What can hang from each mark:
biveper: lafi meni siro
bonipe: fibabob sadib
latos: siro
sadib: bonipe
gumad: fesap
fibabob: bonipe fesap
zekimi: fesap sese
meni: biveper
sese: zekimi
didavuz: gora
fesap: fibabob gora gumad sadib sutif zekimi
gora: didavuz fesap mosagid
siro: biveper latos
mosagid: biveper

Each row was made from one small tree. Brackets hold a mark, then the marks that hang from it, in alphabetical order. Every link used is in the known rows. Write each row's tree.
(in the rows, 128 means zero)
Known rows:
[gumad [fesap fibabob [gora didavuz mosagid] [sadib bonipe] sutif]]: [175 107 200  96 174 212 137 100  89 165  76 132 147 148 133 102 132 131
 208 121 104 123 123 163  32 122 168 134 152  74 139 152 132 192 192 153
 146 106 139 130 162 133 141 116 159 110 146  93 133 105 173 142 115 139
  90  92  90]
[gora didavuz fesap [mosagid [biveper lafi]]]: [171  65 163 120 119 173 118  80 137 174 121 139  92 181 160 164 135 179
 159  76  98 112  75 101  89 132 145 108 127 137  92  99 169 130 136 163
 153 138 176 113 179 134  89 110 168 116  86 155 128  88 103 178 151 126
  86 111 151]
[meni biveper]: [135 123 122 138 128 134 137 116 115 115 133 160 154 138 134 153 127 135
 137 133 109 121 125  97 131 131 157 124 135 135 118  90 133 132 154 153
 130 117 132 142 107 116 105 146 128 106 125 141 142 129 109 106 144 113
  76 136 137]
[didavuz [gora [fesap fibabob sadib]]]: [151 124 160 128 147 167 117 119 110 171  99 125 140 120 117 119 127 143
 172 110  85 137 137 132  93 116 137 141 139 106 119 122 143 153 166 164
 145 108 151 124 136 145 125 127 136 110 126 130 146 137 146 109 122 140
 101 106 128]
[meni [biveper siro]]: [137 113 128 161 128 122 142 115 113 111 126 169 150 148 146 160 130 135
 130 121 101 127 130 101 145 127 145 119 142 137 123  74 128 137 153 154
 133 121 141 145 112 114 102 142 134 106 128 138 144 136  95 124 145 105
  89 135 145]
[gora didavuz mosagid]: [161  86 146 114 131 136 124  89 128 142 120 148 111 164 161 165 123 138
 149 100 123 108  99 103  98 133 147 121 137 126  97 104 149 124 146 149
 136 117 161 128 145 132 108 116 141 108  86 136 138 114  99 140 142 141
  88 117 126]
[didavuz [gora [fesap fibabob]]]: [142 114 145 123 138 145 112 121 110 176 103 133 134 129 116 134 131 147
 163 104  95 133 144 118 109 126 135 138 129 125 112 114 136 132 156 157
 142 106 155 124 136 140 123 134 137 114 129 134 147 139 132 111 123 144
  97 116 125]
[biveper lafi meni [siro latos]]: [178  77 148 177 127 138 125 127 122 117 118 193 139 153 143 148 140 150
 132  99  86 105 138 112 159 121 145 119  81 168 124  86 125 136 127 138
 175 156 182 121  93 118  89 126 146  92 105 148 152  97  85 143 131  96
 103 103 129]
[zekimi [fesap gumad]]: [146 124 128 139 137 130 114 120 126 123 119 146 145 133 102 138 136 137
 161 128 102 135 123  89 113 126 138 135 123 112 133 124 163 146 151 123
 121 104 142 119 131 132 131 119  92  80 138 145 124 150 124 100 122 117
  74 146 111]
[bonipe [fibabob fesap]]: [149 106 135 108 152 129 107 107 127 125 103 135 146 119 127 137 143 127
 148 102 120 128 126  78 109 134 148 152 112 143 118 107 131 104 153 142
 119 103 126 143 116 131 116 141 112  69 122 136 155 153 113  94 156  85
  90 125 122]
[sadib [bonipe fibabob]]: [153 109 128 103 147 135 120 103 121 119  90 122 154 125 131 155 138 140
 146 107 124 130 142 101 111 151 132 160 139 123  98 128 119 118 158 123
 141 104 125 140 125 115 116 150 130  86 129 129 134 146 121 113 146 111
  78 117 113]
[didavuz [gora [mosagid biveper]]]: [120 111 139 120 121 129 128 100 115 153 107 156 116 140 131 175 116 181
 152 107 112 122 112  95 107 134 133 121 133 135  89 115 149 128 153 152
 138 125 163 123 151 128 107 135 139 111 115 154 118 130 106 112 134 148
  81 116 136]
[zekimi [fesap [fibabob bonipe] sutif] sese]: [148 116 112 149 151 125 120 153 129 130 118 167 143 128  89 115 159 134
 175 138 104 135 117 107 112 142 138 147 139 115 159 127 141 132 169 158
  98  78 130 133 154 116 165 106  97  75 181 121 140 149 137  82 110 114
 106 126  98]
[fesap gora sadib sutif]: [151 138 173 134 157 170 151 137 101 126 103 144 165 126 130 122 118 123
 172 140  89 112 103 150  81 121 186 125 153  79 150 148 136 182 173 176
 116 119 137 110 121 126 139 113 114 105 158 110 138 110 143  92 112 148
  79 107 122]
[gora didavuz [fesap [fibabob bonipe] gumad sadib sutif] mosagid]: [213  86 199 112 190 224 121  97 121 171 117 120 123 141 133 117 154 117
 185 121  77 119  66 133  24 114 166 147 173  79 155 124 171 161 188 209
 131 104 135 125 180 135 128  49 139 106 110 109 156 106 147 149 116 123
  96  89 108]
[latos [siro [biveper lafi]]]: [143  82 128 134 135 129 104 121 118 130 128 159 132 130 130 153 127 122
 138 122 119 111 117  90 101 124 147 115 124 127  97 101 147 132 153 146
 152 139 141 121 122 116 123 137 112 101 114 142 136 107  91  78 158 141
  81 113 128]
[zekimi [fesap gumad] sese]: [149 129 116 161 121 108 112 129 139 117 113 158 143 133 100 133 141 155
 169 124 108 139 121  92 126 133 127 134 118 100 142 126 180 145 157 122
 100  94 147 123 142 139 140 105  80  76 159 144 120 160 118  87 121 127
  89 153 115]
[siro [biveper lafi] latos]: [150  73 141 133 126 139 103 146 126 108 131 159 146 137 142 142 142 131
 137 121  93  89 112  85 129 138 142 127  82 165  90 112 133 131 156 133
 164 158 176 101 111 132  95 116 118  72 106 163 135  93  92  93 117 127
  79 111 132]
[sadib [bonipe [fibabob [fesap [gora didavuz] sutif]]]]: [163  99 163 100 178 160 108 112 105 151  89 117 150 140 134 132 152 128
 174 105 125 114 128 120  81 146 174 151 134 117 116 133 124 127 172 140
 139 105 127 130 145 124 127 139 144  78 150 114 142 146 126 107 137 101
  79 112 106]
[zekimi [fesap fibabob [gora [mosagid biveper]] gumad] sese]: [152 124 149 145 111 136 142 133 139 150 110 168 150 127 113 146 140 167
 208 116  89 160  93 113  71 119 135 136 124  98 152 139 179 141 177 156
  88  88 140 113 184 126 162  77 110  83 176 133 114 139 147 103 103 142
  86 134 161]
[gumad [fesap [sadib bonipe]]]: [153 124 149 118 157 175 115  92 104 126  85 130 143 145 117 109 126 144
 162 120 112 122 159 106  99 140 144 137 139  89 112 134 136 178 169 112
 147 111 137 136 125 134  99 154 125  94 128 130 120 140 142 127 136 121
  80 121  73]
[siro latos]: [149  96 131 122 127 131 113 134 116 110 125 147 146 136 134 147 140 135
 123 129 108 105 126  88 132 141 141 140 105 142 104 124 134 123 149 132
 143 128 152 109  97 133 103 119 114  83 110 142 143 129  99 105 111 126
  88 121 115]
[mosagid [biveper lafi meni]]: [151 102 139 150 113 147 135 112 129 130 128 176 138 141 125 152 138 177
 153  98  96 120 105 100 129 137 166 105 106 142 112  93 126 134 118 155
 145 143 158 121 115 109  99 138 142 112 118 156 123  97 114 131 161 110
  78 117 147]
[bonipe [fibabob [fesap [gora didavuz mosagid] sutif zekimi]] sadib]: [171 119 185  87 160 180 126  83 132 150  90 142 149 138 149 117 118 118
 181  99 117 130  91 134  34 130 191 156 125 123 137 139 150 141 188 178
 126 123 117 128 169 138 139 111 124  75 133 128 160 107 101 103 146  91
  69 102 140]
[fesap fibabob gora sutif zekimi]: [141 139 161 109 149 164 159 145  98 155 120 167 174 129 115 120 143 108
 191 125  89 137 102 165  53 120 201 130 159 100 166 144 115 164 180 200
 108 104 108  96 140 105 164  94 129 110 178  87 134 102 143  96 112 168
  74 106 125]
[gumad [fesap sutif]]: [141 122 140 114 143 150 121 111  98 124  95 151 140 145 106 120 127 140
 156 128 119 111 136 106 108 134 157 123 127 100 134 133 121 173 161 135
 132 120 144 125 115 141 116 139 115 103 139 125 135 122 127 113 137 129
  89 130  67]
[zekimi fesap sese]: [136 124 101 160 116  97 116 134 136 117 110 164 134 146 112 135 133 156
 157 118 116 129 131  88 146 141 120 131 114 118 126 121 166 130 146 116
 109  92 154 127 144 130 138 133  93  80 152 142 121 156 114  85 125 123
  96 150 116]
[zekimi [fesap [gora didavuz mosagid] gumad sadib] sese]: [175 128 168 159 134 149 130 115 138 145 102 156 136 147 135 126 121 152
 205 123  94 135  99 129  76 119 150 130 129  80 150 137 206 164 178 144
 102  95 161 122 176 147 152  83 107  79 151 131 117 136 132 102 106 144
  87 132 144]
[gora didavuz [fesap sadib sutif] [mosagid [biveper siro]]]: [175  82 186 132 145 190 134  91 116 149 103 128 112 171 161 153 138 167
 154  91  82 108  59 127  71 122 140 112 155 101 111 119 174 173 155 190
 150 128 163 118 187 138 100  84 163 123 111 130 128 101 113 171 131 121
 104 104 136]
[siro [biveper lafi]]: [142  94 138 133 132 131 114 130 133 117 126 163 135 139 140 140 127 132
 151 109  94 105 112  95 121 132 150 112 105 142  97  98 129 136 151 145
 144 145 168 113 124 123 107 130 120  90 111 157 130 100 107  94 142 138
  75 120 134]
[fibabob [bonipe sadib] [fesap sutif [zekimi sese]]]: [162 128 138 133 176 156 110 116 143 133 127 172 127 156 103  94 149 118
 154 126 112 115 105  92  85 152 193 149 148 114 151 121 153 137 185 181
  99 106 104 120 160 117 123 102  84  64 160 133 153 138  89  78 143  95
  72 115  76]
[bonipe [fibabob [fesap [gora mosagid] zekimi]] sadib]: [160 127 174  95 149 165 130  80 144 143  92 149 150 133 148 127 109 121
 170  91 110 145 118 111  52 128 173 169 118 133 129 130 153 124 184 161
 119 115 110 129 160 129 132 126 115  66 121 137 158 116 101  99 151  96
  62 104 149]
[sese [zekimi [fesap gora sadib]]]: [128 116 139 158 135 147 150 139 114 130 109 143 152 149 116 121 115 143
 172 115  81 140 130 123  94 108 166 138 121 126 121 143 165 155 164 145
 120 100 127 115 133 129 143 127 103  89 150 121  97 124 115 101 128 144
  77 134 137]
[fesap [gora mosagid] [sadib [bonipe fibabob]] sutif]: [167 123 186 100 174 192 152 109 100 132  73 124 169 124 146 147 122 129
 180 124 101 115 113 154  49 122 154 159 160  84 137 165 143 166 193 157
 139 110 125 132 156 114 137 118 136  90 152 108 138 103 145 114 116 130
  75  89 117]
[bonipe sadib]: [151 122 139 119 122 136 129  92 142 106 104 146 142 133 135 129 106 130
 133 116 119 139 122 104 110 141 147 143 128 118 111 118 131 139 156 137
 121 127 138 126 113 139 111 140  99  99 111 156 153 124 106 106 143 109
  72 119 130]

Which tree is each row?
[160 133 162 104 173 197 148 129  96 138 109 138 179 127 110 102 162 107
 177 133  97 137 100 166  46 124 174 146 181  79 154 153 123 190 186 183
 136  99 105 110 143 100 144 101 128 108 165  87 122 112 151 109 121 140
  76  93  86] => [fesap fibabob [sadib bonipe] sutif zekimi]
[178 104 176  97 169 203 133  92 112 139  77 104 145 142 141 150 138 136
 152 104  99 106 110 131  64 122 119 166 157  88 120 151 167 165 179 154
 161 107 133 142 173 127 110 113 144  98 121 127 145 104 134 142 130 109
  85  93  99] => [gora [fesap [sadib [bonipe fibabob]] sutif] mosagid]
[154 144 136 142 143 155 133 114 124 127 113 152 153 152 122 116 147 138
 165 115 110 128 123 131  95 144 157 138 166  81 126 135 159 166 175 150
 126 100 122 116 152 112 121 111 114  92 155 117 105 136 113  99 131 151
  76 124 102] => [fesap [sadib bonipe] [zekimi sese]]
[153 136 185 120 150 207 134  98 103 176 106 135 136 142 111 147 136 174
 177 110  78 121  76 135  44 111 162 124 160  87 133 149 187 189 185 192
 145 130 142 102 185 132 112  78 133 113 144 134 109 102 118 120 120 156
  71 107 118] => [didavuz [gora [fesap gumad sadib sutif zekimi] [mosagid biveper]]]
[179 115 162 139 201 174  99 111 129 138 133 142 129 130 105 108 154 111
 160 135  89 119 114  70  81 127 185 149 152 108 145 107 157 136 176 167
 108  99 116 127 127 121 106  97  93  60 125 134 151 161 124  96 135 101
  77 116  87] => [fibabob bonipe [fesap gumad sadib]]
[171  91 142 168 127 130 121 132 109 105 115 177 144 145 140 157 142 146
 123 105  86 103 142 101 154 132 136 131  91 149 114  92 125 133 129 142
 158 134 160 127  94 121  87 121 142  98 110 140 143 124  89 130 119 104
 103 115 121] => [biveper meni [siro latos]]
[158 133 168 131 153 155 145 132 107 134 110 151 164 122 114 140 130 126
 177 139  93 121 101 134  76 117 191 125 144  80 159 146 138 171 177 168
 107 120 134  98 123 129 138  89 105 100 169 114 141 121 131  96 110 157
  69 122 115] => [fesap gora gumad sutif]
[120 101 111 145 132 131 141 142 111 120 110 145 143 155  99 134 133 142
 144 118 101 126 117 112 111 113 153 134 119 140 123 144 149 150 153 140
 129 104 131 117 129 125 143 126  97  96 156 123 103 123  96 104 135 130
  87 140  99] => [sese [zekimi [fesap sutif]]]
[161 145 160 134 154 161 152 138 132 146 118 180 164 127 111  96 135 110
 194 132  90 147 102 156  51 142 202 151 166  92 175 140 129 152 204 212
  84 100  96 106 165 111 167  80 101  91 193 101 146 111 127  79 110 144
  76  98 126] => [fesap [fibabob [bonipe sadib]] gora sutif [zekimi sese]]
[187 116 173 118 166 195 111  91 123 136  90  97 161 121 125 130 144 137
 164 104  88 135 127 117  73 127 133 167 149  81 124 138 167 158 177 144
 145 106 123 131 144 138 108 109 124  89 127 134 136 140 140 129 131 109
  76 116 118] => [gora [fesap gumad [sadib [bonipe fibabob]]]]
[158  82 133 147 135 139 105 124 113 132 131 172 137 128 127 157 129 127
 141 116 107 102 128  96 110 124 151 114 105 129 103  90 145 137 140 150
 165 145 145 132 114 109 117 142 129 108 111 144 136  96  95  83 161 127
  82 111 129] => [latos [siro [biveper lafi meni]]]
[128  98 135 145 134 136 143 144 105 142 111 144 141 165 116 129 126 145
 172 111  95 125 113 131  95 116 183 124 119 133 123 143 150 152 159 150
 125 106 137 109 144 133 152 118 116 101 163 113  99 115 105 106 125 145
  82 139 124] => [sese [zekimi [fesap [gora didavuz] sutif]]]
[170 152 184 147 169 176 135 137 117 154 118 162 163 139 103  95 153 124
 199 133  90 122  91 140  52 112 212 128 153  65 184 146 177 189 197 187
  93 105 116  98 155 130 144  71  90  69 192 104 129 136 123  71 119 143
  76 126  99] => [fibabob [fesap gora gumad sadib sutif [zekimi sese]]]
[133 114 148 134 156 170 151 137 102 124  82 121 173 132 108 120 130 140
 178 117  91 139 131 145  71 117 159 161 130 118 129 170 152 165 182 141
 136  98 110 126 145 120 157 130 111  82 178 108  96 123 126  97 124 121
  75 118 120] => [sese [zekimi [fesap gora [sadib [bonipe fibabob]] sutif]]]
[158 120 164 107 146 149 118  94 145 127  86 133 157 113 140 118 110 124
 164 103 115 145 132 103  83 136 164 167 103 130 124 124 135 117 174 145
 113 116 121 137 125 143 126 146 102  65 129 148 171 141 117  89 149  77
  72 111 152] => [bonipe [fibabob [fesap gora]] sadib]
[168 122 180 131 208 193 117 130  98 170 134 155 132 156 124  92 153 104
 189 130  89 102 100 122  54 142 238 130 169 106 154 122 149 156 184 204
 113 102 107 110 159 108 131  96 125  78 154  97 139 125 119  90 125 126
  68 105  91] => [fibabob bonipe [fesap [gora didavuz] sadib sutif zekimi]]
[176  81 156 115 135 159 115  86 130 166 116 130  98 176 165 161 127 144
 149  86 105 100 108 101  97 133 138 127 135 120  94 103 169 130 146 155
 150 114 164 125 167 141  97 109 157 117  79 137 141 109 106 160 137 136
  93 118 124] => [gora didavuz fesap mosagid]
[167 117 184 117 146 180 131  83 103 154  89 145 124 156 150 118 100 146
 191 111 102 117 132 126  71 123 167 120 127  91 120 127 156 173 169 142
 134 116 155 128 149 148 117 127 142 105 110 120 129 106 141 138 129 150
  86 113 115] => [gumad [fesap [gora didavuz mosagid] sadib]]
[170 115 184 127 146 171 141 124 111 153 112 138 156 120 146 108 127 118
 201 120  92 143 105 156  63 122 183 127 144  97 136 120 128 151 167 183
 112 104 141 116 126 133 149 107 141 110 134 102 142 120 158 111 117 152
  91 101 162] => [fesap fibabob [gora didavuz] sadib]
[175 140 174 143 183 173 119 121 141 153 124 177 145 143 102  94 144 116
 185 134  93 129 105 109  51 139 221 151 152  88 179 138 163 150 207 193
  88 108  98 104 170 123 137  71  79  57 185 125 152 140 102  68 124 112
  60 116  92] => [fibabob [bonipe sadib] [fesap gora gumad sutif [zekimi sese]]]
[167 140 183 142 152 170 144 120 117 131 110 143 164 116 127 126 117 125
 185 134  79 133 111 130  69 115 181 132 147  75 150 137 155 171 178 166
 106 117 133 105 120 136 130  93 103  94 144 123 132 128 143  97 112 156
  68 118 137] => [fesap gora gumad sadib]
[181 127 173 107 179 192 134 103 110 108  83 108 181 102 108 129 150 127
 168 140 107 132 100 141  59 122 154 161 158  65 151 160 143 179 188 154
 135 114 121 130 125 130 131  98 107  85 154 116 136 130 144 102 129 107
  73 106  98] => [fesap gumad [sadib [bonipe fibabob]] sutif]
[165 128 179 120 155 166 150 142 109 147 112 150 178 105 105 126 141 113
 195 142  87 143  96 151  50 107 187 135 147  81 174 146 121 166 185 187
 102 107 123  99 125 127 161  77 111 103 173  97 148 120 157 100 104 154
  81 111 125] => [fesap fibabob gora gumad sutif]
[155 130 163 110 156 187 135 115  97 127  89 138 160 118 100  88 135 126
 179 137 102 137 118 136  71 116 156 134 137  83 154 142 120 192 175 156
 125 110 132 131 119 142 137 123 115 104 145 107 141 119 164 116 130 123
 104 109  83] => [gumad [fesap fibabob sadib sutif]]
[139 121 109 151 115 108 121 142 138 129 111 163 146 129 106 123 144 142
 173 119 112 150 126 104 126 133 117 141 117 120 138 122 153 127 153 134
 102  82 144 130 144 131 156 121  99  82 160 130 129 157 135  89 122 124
 107 138 126] => [zekimi [fesap fibabob] sese]
[163 128 151 125 161 168 113 104 121 114  88 114 168 108 107 125 142 136
 176 126 100 147 130 109  84 130 129 163 133  95 134 143 166 159 173 118
 135  95 126 138 139 130 135 123 102  69 143 138 118 156 145 100 125  96
  73 125 112] => [zekimi [fesap gumad [sadib [bonipe fibabob]]]]
[174 111 145 128 169 153 121 119 130 140 131 151 146 108 103 129 155 112
 170 133  91 150 112  95  76 132 168 148 156 113 150 109 123 120 171 178
 102  97 112 121 122 117 132  80 104  87 130 120 151 143 141 109 125 130
  83 112 113] => [fesap [fibabob bonipe] gumad]
[191 128 207 116 156 205 153 104 118 177 121 152 157 132 146 116 134 113
 223 116  78 154  78 172   4 100 200 131 167  79 162 133 165 178 197 207
 112 106 123 100 169 124 155  51 138 108 132  91 126  98 147 127 114 174
  74  96 156] => [fesap fibabob [gora didavuz mosagid] gumad sadib zekimi]
[148 117 161 137 165 181 149 131 105 128  82 120 181 124  97 118 133 141
 187 124  81 147 121 146  51 106 167 161 134 102 145 177 163 176 193 146
 129  98 108 117 147 129 159 103  99  78 182 109  97 128 130  98 122 123
  70 124 119] => [sese [zekimi [fesap gora gumad [sadib [bonipe fibabob]] sutif]]]
[138 114 168 143 138 181 163 130 113 134 104 143 152 147 105 136 128 162
 183 121  70 140  78 130  47  94 173 131 135 106 141 168 183 181 180 171
 117 112 122 105 167 126 149  80 103  91 171 122  84 105 119 114 119 144
  71 126 137] => [sese [zekimi [fesap [gora [mosagid biveper]] gumad sadib sutif]]]
[143 125 167 111 155 183 143 115 102 130  77 127 165 125 127 147 132 159
 186 121  98 127 105 135  58 131 141 156 143 103 131 169 159 164 181 143
 141 101 128 132 179 110 145 125 136  81 166 126 113 118 152 110 112 107
  65 105 129] => [zekimi [fesap [gora [mosagid biveper]] [sadib [bonipe fibabob]] sutif]]
